What can hang from each mark:
Q263: Q314
Q314: Q263 Q492
Q999: Q9 Q243 Q492
Q243: Q711 Q999
Q874: Q492
Q492: Q874 Q999
Q9: Q314 Q999
Q711: Q243

Every row comes from one small tree of marks. Brackets hold a mark, then the marks that hang from it, in the order of their numbers. Every link used is in the known rows. Which tree was each row made from?
Known rows:
[Q263 [Q314 [Q492 Q874 Q999]]]: [ 10.9  -9.8   6.8   4.0  15.8   5.8  -3.6  62.3  -0.3   6.0   1.2   0.1
 -29.5  -8.3  70.5 -10.2 -12.5   0.9  38.0  -7.0 -35.5]
[Q9 [Q999 Q492]]: [-28.8  18.9   0.0  -6.3 -23.8  13.2   6.2  -2.8  -5.2  -7.1  -2.6 -24.9
 -12.7  58.0  -7.8  -6.7  -2.5  -1.7   3.3  24.4  10.0]
[Q243 Q711 [Q999 [Q492 Q874]]]: [-27.6  -4.5  11.7  -5.3  11.0  -3.0  -9.1  53.6  -0.9   2.3   0.1  51.1
  14.4  20.9 -27.2  23.2  54.4  26.6  -3.4  16.2 -14.5]
[Q711 [Q243 [Q999 Q9]]]: [  2.6   5.9  24.5   1.1 -17.5  -4.7 -13.4 -26.0  -1.3   1.7   7.0  23.7
  40.7 -28.0 -37.3   4.2 -29.1   6.8 -29.5  -7.1   6.1]
[Q263 [Q314 [Q492 [Q999 Q9 Q243]]]]: [-22.8   2.9  -8.0  -7.3  22.7 -10.1  10.6  14.3  -7.9   3.8 -10.3   5.3
 -17.2 -67.1  35.4 -11.4 -44.5 -28.5   5.6 -13.9  27.2]
[Q314 [Q492 Q999]]: [ 22.7  -4.1   6.6  -0.8   8.2  10.6   1.0   2.9  -5.3   5.4  -9.3 -17.1
  -9.9  76.4  39.2   5.4 -42.7  -9.0  34.4 -12.8 -21.7]
[Q9 Q314 [Q999 Q243 Q492]]: [-84.4  11.6 -27.0 -10.6 -16.2   1.7  15.5 -13.6  -4.6  -5.5   6.5 -40.7
 -20.4   8.8 -32.0  -4.6  -6.7   4.7  -8.6  25.3  29.7]
[Q711 Q243]: [ 30.7   5.4  19.4  -1.2 -21.8   6.9 -16.1 -28.0   5.3   6.5  20.6 -25.2
  27.1   4.0  -6.5  10.4 -33.2  14.0   5.9 -13.9 -29.5]
[Q492 Q874 [Q999 [Q9 Q314]]]: [ 35.5 -21.5   5.8  15.3 -16.0   4.9   4.5   0.8   3.1 -13.6   0.2 -33.5
 -18.7  -4.6  10.3 -22.7  -3.4  -7.1  -5.0  11.2 -15.9]
[Q874 [Q492 [Q999 Q9 Q243]]]: [  1.2  -5.5  12.3   7.0 -12.6  -2.3  -6.1 -41.8  12.6  -7.2  -0.5  13.6
  12.7 -28.2   7.7  -7.7 -15.1 -31.4 -21.3 -23.9  24.7]
[Q999 Q9]: [ 30.9   5.1  25.3   4.5 -13.8  11.8   3.3 -28.4  -1.3  -2.2  -2.8 -10.0
   9.8 -17.0  -9.9 -13.3   1.0  -1.5  -3.7   5.2   0.7]
[Q874 Q492]: [ -3.8  -7.0  46.6   8.2 -19.7  21.3 -12.5 -20.7  14.1   7.1  11.8  10.9
  20.6  -4.3   9.9  -2.7  10.2   9.3  11.2 -15.1 -21.8]
[Q711 [Q243 Q999]]: [  2.5   6.7  20.7  -2.9 -14.4   1.7 -21.9 -19.5   2.7   5.1  17.9  11.3
  35.5   4.3 -24.0  16.0 -39.7  21.2  -9.8 -10.8 -14.4]
[Q999 Q243 Q492]: [-30.4  14.7   1.9 -10.4 -11.4   2.8  -2.0  -3.3   1.9   5.5   7.4 -15.7
  -4.3  39.5  -7.8  24.1  24.2   4.7   3.6   1.1  14.9]
[Q492 Q874 [Q999 Q9 Q243]]: [ 56.0   3.0 -22.3  10.0  -6.2  -9.7  -4.7 -15.5   6.0 -12.4   0.9 -15.2
  -9.8 -14.0   8.8  -8.2  15.3 -12.0 -13.5  -5.2   8.9]
[Q874 [Q492 [Q999 Q243]]]: [  2.2  -6.5   8.9   3.7 -13.1   3.8 -15.0 -38.1  17.4  -2.5  10.4  -7.0
   9.2   2.8  20.8   2.9 -22.9 -15.9  -1.7 -25.8   5.1]
[Q314 Q263 [Q492 [Q999 Q9 Q243]]]: [  7.8  17.3 -33.3   0.4  22.9  -9.4  12.4 -48.0  -8.4  11.4 -14.4  -2.0
  -4.0   4.3  11.2  -5.3 -36.7 -11.8   4.6 -15.0  30.9]
[Q492 Q999]: [ 62.4  -3.1  13.1   2.2 -19.1  13.6  -7.9 -28.5   4.8  -9.6   1.3 -42.5
  -6.8  47.3  29.1  -5.5 -51.2 -11.5  13.0  -1.0 -10.6]
[Q492 [Q999 Q243]]: [ 43.9   5.3 -15.7  -3.5  -6.8   0.3  -6.8 -39.2   5.4  -9.1   6.2 -41.2
  -5.4  19.7  15.0   2.4 -42.1 -11.7   4.1 -10.0  10.1]
[Q263 [Q314 [Q492 Q874 [Q999 Q243]]]]: [ -7.9  -0.4 -20.1  -0.7  25.2  -7.5  -4.3  48.5   0.0   7.2   6.7   1.1
 -28.7 -37.4  57.6  -1.6  -4.8   0.8  28.8 -16.0 -16.2]
[Q492 Q874 [Q999 [Q243 Q711]]]: [ 55.6  -2.6 -34.3  -2.3  15.7 -13.8  -8.5  -3.4   6.5 -10.3   5.7  -8.5
   2.8 -28.5  -0.4   3.0  -0.6  -0.9   1.9  -8.7 -12.5]
[Q999 Q9 Q243 Q492]: [-28.3  14.1   4.5  -6.5  -8.1  -2.8   8.5 -11.0  -1.8   2.8  -3.7   1.2
   0.2  11.0 -19.9  13.4  34.8  -7.9 -16.7   5.6  35.0]
[Q263 Q314]: [ 10.9   3.5  29.6  -3.4  -8.6  16.6  -6.4   5.7   3.7   2.5  13.1 -19.5
  -6.7 -71.6  27.8 -17.2 -27.8  10.6  17.2   6.2 -11.4]
[Q711 [Q243 [Q999 Q9 [Q492 Q874]]]]: [-27.0   1.8  15.0   3.9 -18.2 -10.2 -13.0  33.4   1.2   5.8   7.6  48.3
  21.6  26.9 -28.3  22.6  47.4  14.0 -29.6   2.8  -4.6]
[Q492 Q874 Q999]: [ 78.5  -7.7  -1.9  10.9 -15.5   9.5 -14.8   2.2   9.3  -9.1   6.5 -33.2
 -14.1  43.4  36.8  -5.5  -1.4   1.2  15.8   0.2 -33.0]

Write each row's tree:
[ 42.9 -11.1 -17.1  17.7 -13.7   4.2   5.7 -32.5   2.8  -4.9   3.0 -36.6
 -16.5 -21.8   9.9 -32.8 -14.4   3.1  -6.3  12.1  -4.8] -> [Q492 Q874 [Q999 [Q9 [Q314 Q263]]]]
[-50.0  -4.9 -12.9   6.8  21.8  -7.0  17.4  23.2  -8.9  13.9  -0.7   8.2
  -7.7 -38.6 -15.3  -0.7  54.8  18.1  10.5  -5.7 -13.3] -> [Q999 [Q9 [Q314 [Q492 Q874]]] Q243]
[ 40.5   4.1 -22.7  12.0  15.1   5.1  -2.2   1.1  -1.8  13.3  -0.8  -8.9
 -15.1  58.5  46.3  -2.4  -5.9  15.8  37.2  -9.7 -33.7] -> [Q314 Q263 [Q492 Q874 Q999]]
[ 20.4 -15.6  34.8  12.4 -21.5  10.9  -5.8 -29.1  11.8  -5.3  -4.6   8.8
  12.1  -0.5  21.3 -15.9 -22.1 -30.5 -12.4 -15.0   2.8] -> [Q874 [Q492 [Q999 Q9]]]
[-25.4  -4.6  13.8  -2.6  10.3  -9.0   0.5  45.8  -3.9  -0.8 -11.5  68.0
  17.4 -10.1 -42.0  12.6  66.2  10.1 -24.4  19.4   5.7] -> [Q243 Q711 [Q999 Q9 [Q492 Q874]]]
[-29.6   8.0  -6.2 -15.2  12.3 -11.5  13.4  -2.9  -4.3   1.5  -9.9  23.1
  15.9 -30.6 -45.2  13.9  29.2 -10.2 -22.3   6.1  32.5] -> [Q999 Q9 [Q243 Q711] Q492]
[-23.9   1.7  19.1   2.0 -11.3   6.7 -13.8  48.0   2.9   3.5   5.6  29.2
  -3.4  64.6  -4.0  21.3  60.4  28.2   1.4  16.5 -12.3] -> [Q243 [Q999 [Q492 Q874]]]
[-57.8 -14.7  16.4  10.3  19.7   1.0  11.2  44.1 -12.9  11.5  -7.5  40.7
   1.2 -13.1 -19.8  -3.1  41.9  27.7   5.0   8.2 -16.7] -> [Q243 [Q999 [Q9 [Q314 [Q492 Q874]]]]]
[  7.4   1.4  20.2   8.2 -17.0   6.2   2.2  33.3   0.8   1.7  -3.2  10.0
  -9.0  36.1   1.4   5.8  76.6   4.4  -3.9  15.4  -7.3] -> [Q999 Q9 [Q492 Q874]]
[-15.6   4.9 -15.9  -5.7  13.8 -16.1   7.7  26.8  -0.3   1.8  -3.9  36.2
   8.2 -33.0 -36.8  14.4  78.9   2.7 -17.7   7.1  10.5] -> [Q999 Q9 [Q243 Q711] [Q492 Q874]]
[-37.7  -0.4  20.6 -14.8   8.9   1.4  -3.0  24.1  -3.1   1.8  -5.4  41.7
  20.5  25.5 -37.0  23.0   4.1  12.1  -7.7  15.6   8.6] -> [Q243 Q711 [Q999 Q492]]
[-10.0  -8.1 -11.4   2.4  12.2  11.5  11.9 -25.8  -5.4  13.1  -3.0 -37.5
 -16.4  41.3  24.7  -9.1 -65.5   8.6  31.2  -1.9 -13.2] -> [Q9 [Q314 Q263 [Q492 Q999]]]
[ -5.5  22.4 -39.7 -13.3  13.2  -8.2   7.2 -41.1  -5.8 -12.2   0.1 -13.4
  16.3 -68.9 -45.9 -15.4 -28.0   5.4  -9.2   6.1  18.3] -> [Q9 [Q999 [Q243 Q711]]]
[  2.9   5.1 -13.2  -2.4  19.7  -8.3  11.5 -15.8  -9.2   1.3 -16.4   0.6
  -5.3  19.2  12.8   2.2 -23.2 -24.1   5.4 -17.7  19.6] -> [Q314 [Q492 [Q999 Q9 Q243]]]
[ 11.3  -9.8   5.9   7.3  16.1  -0.6   5.2  54.0  -6.1   4.1  -8.7  15.6
 -24.4 -38.3  56.7 -20.7  -1.4 -14.9  19.1  -4.8 -17.1] -> [Q263 [Q314 [Q492 Q874 [Q999 Q9]]]]
[-36.0 -15.4 -25.3 -14.2  38.9 -10.8  16.5   0.8  -7.7   4.3  -8.3 -13.2
  -1.0 -14.2 -11.2   8.0 -50.6  -5.2  18.5 -12.1  -4.7] -> [Q9 [Q314 [Q492 [Q999 [Q243 Q711]]]]]
[ 60.0   2.2 -25.0   6.2  -6.4  -3.5 -13.7 -10.2   8.7  -9.0  11.1 -33.1
 -13.7  16.8  24.4   1.6   5.7   0.7   6.6  -8.4 -11.1] -> [Q492 Q874 [Q999 Q243]]
[-48.8  20.5 -34.0 -19.8   8.2  -9.3  12.3 -10.0  -6.0  -8.1  -4.2  -2.6
   5.0 -11.4 -45.1   2.4  -2.5  -1.7 -11.2  16.4  29.8] -> [Q9 [Q999 [Q243 Q711] Q492]]
[ 23.9  -3.8   9.6   3.2   9.6   5.0  11.2  -2.2 -10.3   2.3 -21.2  -0.4
  -5.0  46.1  26.4  -4.5 -32.1 -23.4  13.8  -9.1   0.7] -> [Q314 [Q492 [Q999 Q9]]]
[-24.7   1.3  22.3   5.7 -11.7   0.9  -4.2  41.6  -2.2   0.6  -4.5  45.0
   1.6  34.0 -17.7  10.9  71.4  11.3 -19.2  19.0   7.2] -> [Q243 [Q999 Q9 [Q492 Q874]]]
[ 53.7  -2.6 -30.2   1.2  16.4 -19.0   0.7  -8.1   3.0 -13.8  -5.9   5.7
   6.6 -57.6 -14.8  -7.0   9.6 -15.4 -18.9  -6.1   5.0] -> [Q492 Q874 [Q999 Q9 [Q243 Q711]]]
[-24.4   0.3   1.9  -0.6  -3.7   0.0  12.5 -38.2  -2.0  -2.4   5.5 -26.0
   2.2 -64.1 -34.2 -12.0  -2.5   4.5 -14.6   4.9  20.3] -> [Q999 [Q9 Q314] Q243]
[  4.1  -0.3  18.7  -5.6  14.6  -3.2   2.3 -12.5  -7.1  -5.3 -12.5  46.4
  36.7 -65.7 -53.0  -5.9 -11.5   5.2 -24.2   8.6  15.2] -> [Q243 Q711 [Q999 Q9]]
[ -1.5 -11.8   0.3  -4.4   7.9  -6.3  -8.5 -30.6  14.9  -2.9   3.6  16.1
  25.6 -42.9  -3.3   3.4 -30.2 -15.2  -6.0 -25.8   5.4] -> [Q874 [Q492 [Q999 [Q243 Q711]]]]
[  0.1  -5.8  16.4  -6.3  12.1   9.7   1.2  30.0  -4.7   7.5  -5.3 -11.5
 -21.9  -8.9  61.5  -9.2 -59.7 -12.4  35.4  -8.4 -14.1] -> [Q263 [Q314 [Q492 Q999]]]
[-15.4  14.7 -11.0   3.8 -22.1   8.9   1.1  24.1  -1.4  -7.9   3.3 -13.5
 -19.8  57.4   1.1  -5.2  45.3  12.3   6.5  25.2 -11.3] -> [Q9 [Q999 [Q492 Q874]]]
[-70.4   0.7  12.3  -0.5 -10.3   5.5  11.0 -16.1  -7.0   8.2  -2.8  13.9
   2.8  -0.1 -39.1  -4.3  -4.0  15.5 -25.2  29.0  36.6] -> [Q243 [Q999 [Q9 [Q314 Q263]] Q492]]
[ 43.2   5.9 -13.1   0.4  -6.2  -5.6   0.6 -46.8   2.2 -13.4  -5.0 -25.3
  -2.3 -10.6   2.0  -7.9 -32.3 -27.0 -16.7  -6.3  30.3] -> [Q492 [Q999 Q9 Q243]]
[-54.5  -3.7  -5.8   2.9  -8.3  -5.0  11.4  24.8   0.5   2.6   6.4  -4.8
 -16.3  -9.5 -24.8   4.4  75.1   7.6 -15.0  16.5   9.1] -> [Q999 [Q9 Q314] Q243 [Q492 Q874]]
[ 42.8   1.5 -24.0 -11.5  14.4  -9.4  -2.8 -33.8   2.7 -10.3  -0.2 -19.5
  10.7 -24.1  -9.5   3.3 -49.5 -13.6  -1.7  -9.7   9.0] -> [Q492 [Q999 [Q243 Q711]]]
[-30.5   1.3  14.3   0.8 -19.3  -4.1 -22.4  40.7   6.4   9.5  18.1  29.4
  17.2  56.5 -13.9  34.8  37.3  27.4 -11.0   1.1 -24.8] -> [Q711 [Q243 [Q999 [Q492 Q874]]]]
[ -1.1 -22.5  -2.3   9.0  10.3   8.5   5.7  37.8  -2.5   5.1   0.4 -24.1
 -25.5  54.7  34.9  -2.6  -4.7   9.2  36.2  -2.5 -45.5] -> [Q9 [Q314 [Q492 Q874 Q999]]]
